Every row comes from one small tree of marks. Brackets hold a mark, then the marks that hang from it, in the order of their numbers. Every link used is in the known rows. Which tree was each row made from?
Known rows:
(k472 k87 k368): [-12.6   2.2  17.3 -29.8  -9.7  -3.1 -11.2  11.8  10.2  19.6  62.3 -27.7
  36.5  16.6 -17.4 -28.7 -32.3  17.1 -33.4  22.4 -35.1]
(k136 (k472 k368)): [ -6.7  22.6   0.2 -51.4 -12.1  -1.2 -22.8   8.6   1.3  57.2  23.1 -11.5
  35.0  19.8 -32.0  22.5 -32.1  16.6   5.2 -21.1  -6.6]
(k426 (k87 k144 (k472 k136))): [ 19.1  50.0   6.3 -70.3  15.9  -8.8  19.2 -21.5  -8.0  29.6 -21.8  29.1
 -28.1  13.9  -4.5 -18.4 -16.6  -1.0  10.8  -3.6 -52.9]
(k472 (k87 k144) k136 k368): [ -1.6 -22.1  21.0 -24.8   9.5 -10.1 -21.0  13.8 -11.0  45.5   6.8   2.6
  17.7  19.9 -14.5 -46.0 -25.4   7.8 -44.7  37.5 -67.4]
(k289 (k87 k144 k472)): [  0.1  17.3  11.1   5.3   2.5  -4.4  30.8   4.4   7.5 -35.7  -7.2  30.4
 -11.1  -7.7  -6.6  -6.4   4.3  -8.4  16.7 -15.9 -16.9]
(k289 (k87 k426 k472)): [-15.9  27.4  -8.3  24.9 -10.2  -1.2  30.6  13.3  12.0 -50.5  23.8  -5.7
 -15.8 -23.8  -1.1 -11.9  20.9   5.0  20.8 -14.8  32.9]
(k368 (k472 (k87 k289) k136)): [ -1.8 -18.6  30.1  11.3  14.5  -8.7 -41.4  12.2  -3.2 -12.9  -2.5  -7.6
  40.9 -26.1  10.3  23.7 -52.9   6.2 -29.8  20.9 -32.5]
(k368 (k472 (k87 k144 k289))): [ 19.6 -35.1  19.2  -0.9   2.7   4.8 -21.3   6.1  -2.6  13.5   1.4  -9.6
  17.2 -12.3  20.6  28.1 -22.4  -5.5   3.9   5.5 -16.3]
(k87 k144 k426 (k472 k136 k368)): [  9.0 -19.4 -22.3 -12.8   0.3   4.2   5.3  -4.0 -17.8  38.7 -27.4   2.3
 -22.4  21.3  -9.6  -4.6   0.7   6.6  -1.4  18.5  -7.0]
(k289 (k87 k144)): [ -5.4  14.9  21.6 -11.6   7.0  -8.7  10.6  24.4   2.1   4.1  -6.8  33.1
   2.0 -13.0  -9.7 -20.5   4.2  -2.3  -0.6  -7.7 -14.2]
(k289 (k87 k144 k426 (k472 k368))): [  0.3  -5.0  -5.9  29.0 -18.7   9.0  33.4  12.9  -4.9   0.2   4.6   1.6
 -34.0  17.7  -7.1  -9.9  20.7  -1.0  15.1   3.0  10.2]
(k144 (k87 k289)): [-24.3  20.2   6.8  49.9   4.5 -13.9 -26.8   8.0   8.9 -36.6 -14.0   8.0
  23.5  12.6  -1.2  24.3  -5.5   5.7 -17.5 -13.3  21.3]
(k800 (k87 k426)): [-11.5  -1.6 -26.5  -6.5   1.4  -0.7  -3.9  -0.2   8.5   9.8  10.6 -19.0
  -9.4 -12.0 -11.4  -6.4  13.9  19.3 -14.3  -6.9  70.2]
(k214 (k87 k289 k472)): [ -4.8  -5.5  18.8   4.2   2.6  15.3  14.7 -15.3   9.7 -62.8   7.6   4.8
  11.3 -33.8  15.9  10.0   5.5 -22.3   9.5  -7.5  -1.8]
(k144 (k87 k289 k426 k472)): [-19.1  16.0 -22.9  74.2  -6.5  -4.3   0.1  -4.9   7.9 -51.9  -8.6 -12.4
 -15.6  13.9  16.1  22.7  24.3   1.0  15.0 -13.2  68.7]
(k136 k472): [ -2.4  34.0 -10.0 -65.4   0.6  -9.0 -16.9   4.3   9.8  33.7  19.4  -3.8
  33.7 -12.1 -19.3  20.3 -24.1   9.1  26.2 -36.0   8.0]
(k87 k144 k289 k472): [ 24.1 -14.6 -11.0   8.4   2.5   7.9   6.9 -15.0  -4.6 -15.1 -30.3  21.9
   4.8   5.0  10.4  32.7  15.6 -12.2  22.2  -7.6 -22.3]
(k289 k87): [-21.9  32.7  19.3  -0.2   2.5 -11.6   4.5  27.7  12.3 -24.0  17.7  17.1
  24.6 -24.4 -18.3 -17.0 -15.2   9.0 -10.0 -10.2  -6.5]
(k472 (k87 k144 k426) k136 k368): [ -2.8 -36.8   1.4 -13.3  -0.9  -3.6 -12.5  17.4 -15.7  70.6   4.1 -16.1
  -9.9  17.4  -2.7 -54.2   2.9   5.4 -28.4  39.8 -21.3]
(k800 (k87 k144 k426)): [  6.0 -23.2 -28.5 -13.8   4.8   3.4  -2.5  -3.1  -2.7  39.5 -18.5  -0.5
 -30.6  -2.0  -3.6 -19.4  32.3   5.8  -2.2  -6.1  59.6]
(k87 k426): [ -7.2  12.8 -23.5 -36.9  -3.8   0.6  -4.0  10.3   4.3  35.3  16.3 -17.4
   7.0 -18.1  -2.6 -11.7   5.0  11.9  10.3  -3.5  39.1]
(k144 (k87 k426 (k472 k136 k368))): [-33.5  28.3  -9.2  38.9   0.3 -10.9  -7.9   3.1  -1.9 -20.3 -12.9 -16.8
 -19.7  39.9 -17.0  -2.4 -21.5  18.9 -23.3   9.6  39.2]

Write each row's tree:
[ 19.5 -36.8   4.9   8.9 -16.4   3.1 -19.8   4.7  -8.0  61.0   8.2 -10.0
  20.9  28.3   1.2   9.4   0.8 -12.0   7.5  -2.9 -46.7] : (k136 (k472 (k87 k144 k289) k368))
[  7.0  -5.6 -15.7  43.4   5.6   1.7   6.0 -22.3   8.3 -72.7  -1.8   7.0
  10.3   1.2  -3.5  36.8   8.7   4.6 -15.3 -14.0  14.9] : (k800 (k87 k289 k472))
[ -8.3 -23.7  16.6  23.8  13.6 -14.4 -31.1  13.1  -2.7 -11.3   8.8   4.3
  43.6 -22.6   8.6 -21.6 -15.2   2.1 -39.0  24.7 -52.9] : (k472 (k87 k289) k136)
[  5.7 -29.1  11.7 -37.3  12.1  -3.7 -24.8  15.2  -9.7  48.3 -11.0 -20.3
 -10.6 -29.4  16.1 -17.2 -27.0   2.4  -1.8  21.0  13.5] : (k368 (k472 (k87 k144 k426) k136))
[  0.3 -24.6   7.4 -51.3   2.7  15.7  12.6   3.0  -1.1  49.9  -4.5  -5.2
 -31.0 -41.4  15.7 -48.0  31.7 -20.7  21.7  -2.4  45.3] : (k214 (k87 k144 k426))
[ 29.5  18.9  10.7 -28.5  -0.3   0.8   5.3  -7.0  -9.5  57.1 -23.2  27.0
 -11.1  14.5   9.9   3.9  21.1  -7.3  18.2 -12.0 -38.2] : (k426 (k87 k144 k289))
[  3.7  -2.1  17.8 -56.6  10.1  12.3  27.0 -18.6   8.0 -17.4   5.3  10.8
 -19.0 -29.4   5.5 -23.6   2.7 -23.8  22.1 -10.2   2.6] : (k214 (k87 k144 k472))
[  2.3   6.7 -10.7  15.0  -4.8   1.8  34.8   9.7   1.0 -16.5  -4.7   9.6
 -35.4 -14.3   5.9 -22.2  36.0 -10.1  31.4 -12.2  24.1] : (k289 (k87 k144 k426 k472))
[  6.0 -21.6 -38.2  55.3  -4.9   9.9   5.2 -19.6   4.6 -44.5  -6.5 -13.4
 -14.2  -6.5   9.5  33.5  36.9   3.1   0.7 -10.1  59.1] : (k800 (k87 k289 k426 k472))
[ -0.1 -14.2  -0.6  31.6   0.9  -0.1 -15.3  -3.5 -12.1 -27.2 -19.7  14.6
  29.9  22.4 -11.4  38.6 -28.1   7.7 -29.0  19.5 -51.1] : (k87 k289 (k472 k136 k368))
[-17.4  24.1  -3.8  54.6   1.0 -10.5  -2.1 -10.0  13.4 -77.3 -10.3   5.6
   8.3  16.6   2.8  40.4  -8.2   3.1   0.1 -16.7  24.5] : (k144 (k87 k289 k472))
[-26.5  43.1 -20.2  24.1  -4.1  -7.5   7.7  -4.7  16.2 -41.7  13.8 -22.8
 -23.7  12.5  -2.0   1.5   0.7   8.0  15.7 -16.2  76.3] : (k144 (k87 k426 k472))
[-26.2  12.0   8.6  77.6   6.6 -14.1 -21.1  -4.5  -4.0 -57.4 -30.5  11.7
  12.9  44.8 -13.7  31.8 -33.3  12.2 -40.9   9.7 -11.6] : (k144 (k87 k289 (k472 k136 k368)))
[ 20.7 -42.5 -26.8  30.3   8.7   4.2  -1.0  -9.0 -20.8   9.3 -59.9  17.9
 -17.3 -10.2  22.1   8.8  29.2 -12.8  17.2  10.8   0.0] : (k87 k144 k289 k426 (k472 k136))
[ 17.9  42.6  13.4 -53.1   3.1  -4.1  13.1 -15.8 -14.8  46.7 -15.8  18.4
 -23.4  44.1 -18.9  -7.5 -19.6   7.0  -6.1   9.6 -64.6] : (k426 (k87 k144 (k472 k136 k368)))
[  5.7 -34.6  22.7  -7.0   9.3  14.7  -2.3  -3.2  -5.5  17.6 -28.1  23.1
   4.4 -34.9  18.3 -11.6  19.5 -30.7   5.0  -3.1  -6.0] : (k214 (k87 k144 k289))
[-13.7  -2.2   7.6 -23.5 -15.3  21.9  22.7  -7.0   6.2  -5.9  38.5 -34.0
 -18.9 -11.9  -2.6 -17.0   4.9  -8.1  10.1   4.4  37.1] : (k214 (k87 k426 (k472 k368)))
[  1.3 -30.1  -8.1  34.0 -11.2   1.5 -11.0  11.1   3.9   9.7  29.6 -29.9
  14.8 -22.1  24.3 -18.6  29.7  -0.2  -1.5  14.5   9.0] : (k472 (k87 k289 k426))
[ 12.0  -0.8 -18.5 -17.3  10.7   1.0  16.1 -26.0   8.3 -27.7 -10.7  15.3
 -19.7   8.4 -14.2   5.7   5.0   6.4  -0.7 -16.2  19.9] : (k800 (k87 k144 k472))
[ 18.7  49.2   1.4 -16.4  -6.6   1.2  18.0 -21.3   4.7 -16.8  18.4   4.8
  -2.4  10.5   6.6  33.2   7.4  -1.3  19.7 -15.0 -34.6] : (k426 (k87 k289 k472))
[ 26.1 -31.2 -35.4  26.2  -5.7  13.0  14.4 -11.6  -9.1   6.0 -29.0   3.4
 -20.5   0.0  24.2  21.8  46.2 -15.3  36.9  -5.1  21.4] : (k87 k144 k289 k426 k472)
[  1.6 -35.1  12.1  25.7   4.5  -3.0 -38.1  16.7  -8.5   5.4  -3.6 -28.3
  15.1 -34.0  24.7  15.6 -24.2   6.6 -14.4  22.2   9.8] : (k368 (k472 (k87 k289 k426) k136))
[ 16.3 -51.1 -10.8  23.1  -6.2   6.0  -8.6   9.4  -7.0  36.7   2.3 -13.3
  -7.5 -11.5  29.1 -28.8  48.6 -12.6   9.8  13.2   3.9] : (k472 (k87 k144 k289 k426))
[ -8.3   8.5  10.5 -43.8 -14.9  -6.4 -20.7   9.6  10.4  43.1  63.4 -34.9
  33.8  19.0 -21.7  -1.3 -32.0   8.6  -3.8  -6.5 -30.4] : (k136 (k472 k87 k368))
[-12.2  11.3  25.0 -38.5  -6.6  15.1  16.1 -11.6  11.8 -32.2  37.8 -12.8
   7.1  -4.1 -15.7  -2.0 -21.8  -4.8  -6.7   2.7  -3.4] : (k214 (k87 (k472 k368)))
[-21.2  39.8  22.3  15.8  15.9 -18.1   8.8  11.7   5.0 -68.3  -5.8  29.5
  12.5 -24.3 -15.6 -10.6 -25.4   6.0 -16.9  -0.2 -34.2] : (k289 (k87 (k472 k136)))
[ 34.9  15.6   6.4 -10.0 -13.9  10.2  23.2 -22.0 -12.3  31.1 -10.9  12.2
 -17.9  52.0   0.4  29.1  10.1  -7.3  18.4  -1.7 -52.2] : (k426 (k87 k144 k289 (k472 k368)))
